Each row was made from one small tree. The marks that hang from a mark follow it in brackets, in alphabetical order. Every link used is in the known rows. Write each row's tree.
Known rows:
febol[lamidev visi[gazu]]: 1.8 -2.5 8.7 -5.7 31.2 -19.5 18.9 9.0 17.8 4.1 -20.9 -1.0 -20.8 -11.1 32.5 -13.4 5.6
lamidev[febol]: -15.6 5.2 -67.1 0.4 8.6 6.8 1.9 -2.4 15.2 5.6 -3.3 -15.8 23.1 -6.7 6.0 13.3 0.4
lamidev[febol visi[gufenin]]: -35.4 -8.5 -32.8 1.3 -17.0 1.4 -9.1 -5.8 -9.4 -7.5 18.7 -3.3 43.3 0.8 14.9 27.7 19.6
visi[gufenin lamidev]: 38.5 -8.3 -18.8 1.5 4.6 3.4 -14.8 -2.8 -1.8 -2.7 -3.0 -1.2 -6.4 8.2 -4.6 16.7 -12.2
masiv[visi[febol]]: 39.6 16.8 16.8 -0.1 -1.4 19.0 9.4 15.3 -0.1 6.9 -2.0 -14.6 -0.6 -7.0 -14.1 -19.0 -10.8
kegar[gufenin]: 23.7 3.6 -86.6 -6.7 9.2 26.7 23.8 -18.3 24.0 -4.0 -25.4 -16.5 0.2 -17.3 2.0 2.0 -19.3
febol[lamidev visi]: 21.2 -5.9 -8.7 -7.8 27.2 -15.8 18.3 23.8 16.2 1.9 -14.9 -14.6 -9.0 -5.6 32.1 -8.1 7.9
masiv[lamidev[visi]]: -15.2 1.1 -50.9 10.4 -14.4 1.3 40.4 21.8 -12.4 -14.6 1.3 -7.5 1.6 -13.9 -26.7 -0.1 10.1
febol[visi]: 12.1 -1.6 -43.1 -4.7 14.1 -3.1 22.7 15.4 9.3 -10.1 -16.4 -12.1 -7.1 -5.9 27.4 2.7 4.7
masiv[lamidev]: 1.9 0.6 -59.6 6.5 3.7 9.6 25.5 22.6 1.5 -7.0 -4.7 -11.9 -17.3 -2.9 -19.1 -8.0 -10.4
lamidev[febol visi[gazu]]: -51.9 6.8 -39.7 6.4 -6.3 -5.0 15.0 -14.6 3.9 0.0 -1.1 2.8 29.5 -21.5 -1.1 16.5 18.8
visi[febol[lamidev] gazu]: 18.1 9.1 28.9 6.2 23.5 -5.4 3.7 0.6 19.7 18.2 -20.4 -0.2 -15.2 1.1 -1.2 -19.1 -8.3
masiv[lamidev visi[gazu gufenin]]: -9.1 -2.5 30.7 -1.7 -8.3 11.9 1.8 12.5 -17.0 -8.0 18.9 9.4 -21.4 -4.8 -9.7 -18.9 -16.5
visi[febol[lamidev] gufenin]: 34.7 -7.7 32.4 -0.3 12.1 1.7 -20.5 9.2 6.6 11.5 -0.6 -5.7 -3.4 23.1 14.7 -8.0 -7.0
febol[visi[gazu lamidev]]: 10.8 2.3 0.5 -0.4 13.2 -17.7 18.3 -5.2 12.0 -3.4 -23.6 2.4 -26.9 -15.1 0.7 -1.0 3.9
lamidev[visi[febol gazu gufenin]]: -10.6 -1.7 27.0 9.8 -16.0 0.8 -1.8 -11.4 -10.4 -5.8 4.0 15.6 7.9 7.1 2.3 5.6 8.7
lamidev[visi[febol gufenin]]: 8.0 -4.5 7.2 6.9 -18.3 5.8 -1.4 1.8 -13.1 -7.4 7.8 0.8 19.2 13.7 2.7 10.5 11.1
visi[lamidev]: 41.4 4.2 -46.6 5.7 11.2 2.0 10.2 0.5 8.7 2.1 -18.0 -11.1 -8.2 -8.9 -21.0 8.8 -11.2
gazu[visi[gufenin lamidev]]: 14.7 6.8 -3.0 -12.4 -0.9 7.3 -25.1 -11.2 -7.9 4.6 5.1 5.6 2.6 4.4 -9.7 0.2 -17.1
masiv[lamidev[febol] visi[gazu gufenin]]: -49.4 0.1 34.9 -3.0 -16.2 7.5 -11.3 4.3 -10.7 -0.9 32.3 3.2 0.1 -5.2 -10.6 -13.3 -3.8
lamidev[visi]: 5.3 1.2 -64.0 7.0 -2.1 4.3 28.1 8.6 -5.2 -9.7 -8.4 -6.7 18.3 -15.6 0.0 15.2 8.7

Write each row's tree:
-34.3 3.2 -31.9 11.7 -11.9 -2.7 40.4 7.6 -9.1 -13.2 -2.0 7.6 -10.0 -18.8 -25.5 -4.1 7.1 -> masiv[lamidev[visi[gazu]]]
-32.5 -3.3 37.0 11.3 -27.6 -2.0 10.0 2.9 -18.6 -10.5 12.9 14.6 -10.0 10.0 -22.9 -7.2 9.7 -> masiv[lamidev[visi[febol gazu gufenin]]]
-37.2 -10.0 -5.0 9.4 -19.3 -1.8 15.0 3.6 -20.4 -18.0 13.5 16.0 -8.0 -2.5 -8.2 3.6 6.3 -> masiv[lamidev[visi[gazu gufenin]]]
-10.1 -12.5 2.8 -6.6 11.6 -6.5 -2.2 -2.4 1.9 -13.0 -2.9 11.8 -16.0 4.9 43.2 3.7 1.4 -> febol[visi[gazu gufenin]]
-31.0 -12.4 -12.6 -11.4 0.1 -6.3 -14.2 2.5 5.5 -7.7 13.4 -9.0 18.2 10.3 43.1 14.9 16.5 -> lamidev[febol[visi[gufenin]]]
12.2 21.2 24.8 -11.0 14.1 4.2 -6.9 6.0 11.0 25.5 -8.8 -6.7 1.3 3.5 -6.1 -28.8 -10.0 -> gazu[visi[febol[lamidev]]]
-0.8 -16.4 39.5 -8.6 23.5 -17.7 -6.8 5.2 7.7 -0.6 -4.8 8.1 -18.3 5.3 48.3 -6.0 4.6 -> febol[lamidev visi[gazu gufenin]]
15.3 -4.6 54.0 1.7 15.5 -2.5 -21.0 -4.5 9.5 14.4 -5.4 8.1 -12.1 18.1 14.3 -12.7 -8.8 -> visi[febol[lamidev] gazu gufenin]
17.8 14.1 39.7 -8.6 -11.6 8.4 -30.3 -13.6 -4.9 12.5 4.4 4.1 -1.7 16.9 -22.3 -9.9 -13.9 -> gazu[visi[febol gufenin lamidev]]
-20.0 -3.5 4.1 1.9 -0.4 -5.7 -27.0 -25.8 6.7 7.5 6.3 6.9 5.1 2.1 -3.3 17.6 -1.8 -> visi[gazu gufenin lamidev[febol]]
31.9 13.3 15.7 2.0 5.3 3.5 11.4 -3.2 -1.1 6.4 -8.4 1.1 -17.9 -26.8 -27.5 -9.6 -15.4 -> masiv[visi[gazu lamidev]]
11.2 7.9 52.3 -14.3 7.8 5.7 -32.0 1.9 0.7 19.2 10.1 1.8 5.6 19.9 8.6 -22.5 -10.8 -> gazu[visi[febol[lamidev] gufenin]]
-17.8 10.3 -22.9 5.1 6.5 -6.3 -2.7 -21.8 17.9 12.3 -10.3 -1.3 2.5 -14.0 -20.0 10.1 -1.0 -> visi[gazu lamidev[febol]]
25.5 -13.1 8.2 -7.9 1.8 -10.5 -5.8 5.2 -0.8 -10.5 -1.0 -3.8 -13.3 7.4 16.7 10.8 5.1 -> febol[visi[gufenin lamidev]]
-12.1 7.3 -7.8 13.0 -23.5 1.4 33.9 19.9 -9.2 -7.8 0.5 -8.1 -1.4 -1.4 -37.7 -8.8 14.6 -> masiv[lamidev[visi[febol]]]
-22.9 23.2 -25.7 -11.4 -2.2 2.1 -13.2 -16.8 8.4 18.6 -0.2 -8.6 21.3 -13.3 -26.0 -0.2 -3.1 -> gazu[visi[lamidev[febol]]]
-56.1 -6.0 -12.3 3.3 -13.9 -3.7 -9.6 -20.5 -7.1 -5.7 14.8 11.9 32.6 -6.0 15.7 21.5 17.7 -> lamidev[febol visi[gazu gufenin]]
43.3 -1.9 25.1 4.5 -5.5 3.2 -20.3 -5.2 1.4 3.8 -1.7 -3.3 -8.3 21.2 -16.7 4.7 -8.5 -> visi[febol gufenin lamidev]
-4.9 -12.7 15.9 3.4 6.6 -11.1 -0.7 -2.3 -7.7 -0.6 3.5 13.8 7.2 -4.4 18.4 6.8 8.0 -> febol[lamidev[visi[gazu gufenin]]]
7.2 -11.1 28.1 -4.0 5.9 -17.1 -5.7 -9.2 1.2 -7.9 -7.6 10.9 -23.3 2.1 16.7 6.3 2.2 -> febol[visi[gazu gufenin lamidev]]
24.0 0.6 43.6 6.8 -2.2 -0.8 -19.0 -18.8 3.7 6.4 -6.9 11.4 -20.2 15.4 -17.6 0.2 -11.5 -> visi[febol gazu gufenin lamidev]
-13.7 -5.6 17.0 9.9 -32.1 4.3 9.5 15.8 -20.3 -13.4 17.7 -0.2 1.8 16.6 -22.6 -3.5 12.4 -> masiv[lamidev[visi[febol gufenin]]]
12.5 -15.8 -2.7 0.6 3.5 -6.0 -0.9 11.4 -11.2 -2.7 6.2 -0.7 19.5 0.7 19.7 10.7 10.2 -> febol[lamidev[visi[gufenin]]]
-26.0 9.6 0.6 -14.7 -8.5 3.3 -39.0 -20.6 -0.8 11.7 18.0 0.1 22.9 4.4 -9.4 6.9 -3.8 -> gazu[visi[gufenin lamidev[febol]]]
35.8 2.7 40.5 -3.8 -8.9 19.2 -14.6 10.7 -10.2 1.2 13.4 -5.9 3.7 10.8 2.4 -12.1 -10.9 -> masiv[visi[febol gufenin]]
